Known rows, with every step that occurs
bogen pado muret matop: -10.2 -11.0 -62.2 -27.1 -12.9  -4.1  14.4  11.9  36.2  30.1 -26.6  45.5  -3.3  -7.2  23.2 -20.3  -4.3  32.0  22.9   5.1
bogen pado vifi:  16.3   5.2  -9.5 -21.6 -38.5  -5.2   5.8 -13.5  67.4  20.3   4.1   1.6 -19.2 -62.8 -28.6  -0.9  15.5  19.8   9.8  18.8
bogen pado muret:  22.2  26.0 -49.2 -21.3 -11.9 -13.2  -5.8   1.7  31.2  22.4  -6.7  32.7 -15.4 -17.7   4.2   4.5  -4.6  29.2 -14.8  13.8
kebor matop vifi pado bogen: -12.3 -17.0   9.3   7.0  63.4  17.2  23.0 -21.9  -3.1  -4.7 -29.1   2.6  16.8  25.3  36.7   4.4  12.0  12.0 -10.5  21.4
vifi matop kebor:  -7.3 -21.4   6.4  -3.7  28.9 -40.9  29.9  -2.2 -18.2  33.3  -4.5 -58.3 -16.6  -4.5   9.5   0.6 -10.2  -6.6  14.3  13.0
bogen pado:   5.7   0.7 -26.3 -17.8 -27.6 -22.9  -8.6 -13.1  33.9  10.2   2.1   1.6 -17.5 -20.6  -9.4 -21.7   7.3   8.0  -1.5   0.2
pado muret:  22.3  16.7 -49.7 -18.4   3.4 -21.5  -5.0  17.0   0.4  -1.2   5.7  19.2  -6.5   8.1   3.6  15.0  -9.2  -8.5   0.7  -9.4
pado muret matop:  -7.4 -20.1 -60.4 -19.6   4.6 -13.6  14.6  20.9   6.7  11.0 -10.8  31.4   1.2  15.2  20.1  -8.7  -9.8  -5.3  36.6 -21.9
muret pado bogen:  -3.6  -2.6  11.6  -9.8   5.0 -16.9  -4.4 -13.4 -15.9 -25.2  -5.5   2.1   4.7  -8.8  47.9 -27.4  11.6 -37.4 -23.4 -20.1
kebor matop:  -2.7  -3.9 -15.2  -6.3  13.1  -9.9 -18.6   5.6  -4.9 -10.9  19.4  -9.4  -0.4  28.1   1.2 -28.6   1.4 -20.3  15.8  10.3
pado muret matop bogen: -15.8 -30.1 -40.0  -2.4  16.8 -10.6  -9.2  25.1  -1.5   2.3   3.1  25.1   4.3  21.8   5.2   0.0  -4.7  -2.1  16.9   1.5
kebor matop muret pado vifi:  11.3  33.5  59.1  16.7 -26.4  59.3 -37.3   2.1 -14.5 -26.2  27.5   2.1  10.4   3.8   2.4  -0.7  -7.4   2.2  -9.2  24.0
matop muret:  30.5  -0.9  -7.6   8.9 -30.3  10.7 -27.7   6.5 -17.8 -31.7   4.8  -6.4  -6.4  32.8 -13.1   0.3  -8.9 -14.7   1.8  -7.6
pado vifi:  16.2  -1.7 -10.1 -14.0 -20.0 -15.0   6.1   3.3  39.5   4.2  20.1 -11.7 -15.6 -38.8 -28.5  13.7   9.4 -16.4  19.0  -5.2
vifi pado:  -5.7  12.0  23.4  -0.4  -1.3 -22.2  23.4 -17.3  13.2   3.1  -7.6  -8.1  -1.9  -7.9 -37.8  15.3  -2.6 -38.3   5.0 -54.2
kebor matop bogen:  -9.6 -14.9   8.1  12.4  21.4  -7.0 -46.3   3.7 -18.1 -19.3  35.7 -16.2  -1.5  33.3 -16.2 -21.6   4.5 -11.0  -1.0  32.6
muret matop vifi: -17.3 -51.4 -59.6  -3.9   7.7  -4.6  22.2  -5.0  13.8  10.5  14.6   0.7   7.2  23.7  37.7 -15.1   2.8  10.0  40.4 -20.4
vifi matop muret pado: -15.3  15.1  46.1  29.1  -9.2  19.2 -21.0   5.9 -63.8 -25.6  14.8 -22.1  16.9  26.6   8.2 -14.6  -7.9   1.5 -17.5  -8.5
bogen pado vifi matop: -16.6  -0.8   0.9 -11.7 -10.7  -6.9  23.6   0.1  43.2  33.4  -1.4 -23.7  -8.5 -56.9 -25.7 -12.1  25.9  36.7  12.0  43.2

Rows
-20.4 -22.9  27.1  10.3  15.2 -13.7  -1.9  14.1   2.4   5.2  25.3 -40.8   0.5 -30.6 -48.7   5.0  23.6   7.4   7.3  39.2 -> pado vifi matop bogen
 16.8  22.4 -23.6   7.3  34.2   5.1  28.6  -8.5   6.9  19.8  -5.0  22.3   5.3   4.3   6.4  65.9 -13.7  20.3 -19.0 -28.6 -> matop vifi pado muret
 -2.5  -8.0   6.3  14.9  -2.3  11.1  -9.6  17.8 -46.1 -20.1   0.0 -29.5   7.8  36.3 -12.5 -11.2  -0.5   3.6   5.2  17.2 -> vifi matop muret
-26.4  -5.6 -13.8  -5.2  14.0  -6.1  41.7   7.6  13.7  28.0 -35.9  37.1   9.1   4.6  -4.3  19.3 -16.8 -13.7  26.2 -49.8 -> vifi pado muret matop
 14.7  15.1 -27.3  -5.9  -3.6  -9.8 -31.5   3.4  19.2  10.7   6.2  23.0 -13.1 -14.1 -14.3   9.2   0.6  32.6 -30.9  34.1 -> matop bogen pado muret
  7.5  33.4   0.5  -3.4  14.6 -14.4  23.3   3.3   9.2  14.0 -21.4  23.2  -2.0  -3.9 -23.5  42.9 -16.9 -15.7  -8.0 -39.3 -> vifi pado muret
-15.8  -9.2  40.1  18.3  13.0  23.4  -7.2  -0.7 -66.3 -38.4 -20.7 -11.7  19.5  25.4  48.9 -30.1   9.4  -0.7 -28.7  22.0 -> vifi matop muret pado bogen
  3.4   1.3   3.3  13.9  21.1  -3.5  27.7 -26.1  13.1  13.6   3.2  -9.1   3.0  -1.5  -9.3  40.1  -0.6   1.8  -4.5 -41.8 -> matop vifi pado
 15.2  22.4  34.4  15.6 -36.5  21.7 -33.6  -7.9 -36.4 -32.1  19.9  -3.7   8.2  20.0  11.1  -5.4 -15.7 -17.9 -21.8 -33.4 -> matop muret pado
 13.3   1.3  27.0   9.2 -17.3  23.0 -22.8  -9.2 -40.6 -47.9 -16.5   8.1   8.9  18.1  48.0 -18.6   0.1 -22.8 -35.7  -3.4 -> matop muret pado bogen
  5.5  22.2  31.1  -3.6 -27.9  -6.9   1.2  -9.5  21.4   0.1  34.7  -6.3  -3.7 -51.3  -6.9   7.5   2.8 -22.7  -2.3 -29.6 -> muret pado vifi
  5.2  25.3  42.1  22.3 -14.5  42.6 -46.4  -0.6 -51.5 -37.5  21.8   1.7  14.8  43.6  19.6 -24.2 -14.3  -5.8 -17.0   3.2 -> kebor matop muret pado
-10.3 -12.5  21.2  -7.8  24.0 -16.9  33.1 -17.1  11.2  -9.0 -46.0   1.9  -0.2  -7.8  -1.7   4.4   9.7 -41.1  -7.9 -29.3 -> vifi pado bogen
-30.4 -12.1   8.2  11.7  26.6  -0.9  17.2   8.1   6.6  19.4 -19.7  30.7  12.4   9.3 -23.5  23.9 -12.2  -7.8  10.3 -26.2 -> vifi pado muret matop bogen
 16.6   0.7   1.7  11.5  -8.2  31.3 -40.4  13.3 -30.1 -36.6   6.5  -1.2   2.9  56.3  -2.2 -16.9  -8.9  -5.6   2.1  29.2 -> kebor matop muret
 -0.4  -6.9  26.1 -17.8  -1.0 -21.1  39.9 -10.1  41.1  59.0 -16.2 -45.7 -23.7 -75.3  -8.2   6.4   5.1  40.7   7.9  54.7 -> bogen pado vifi matop kebor
  1.8   1.4  19.8   6.6 -30.4  36.5   2.3   6.5  15.0   8.8 -12.0 -14.5  -1.1 -31.7 -28.6  -2.7  15.3  50.3   1.1  62.1 -> bogen pado vifi matop muret
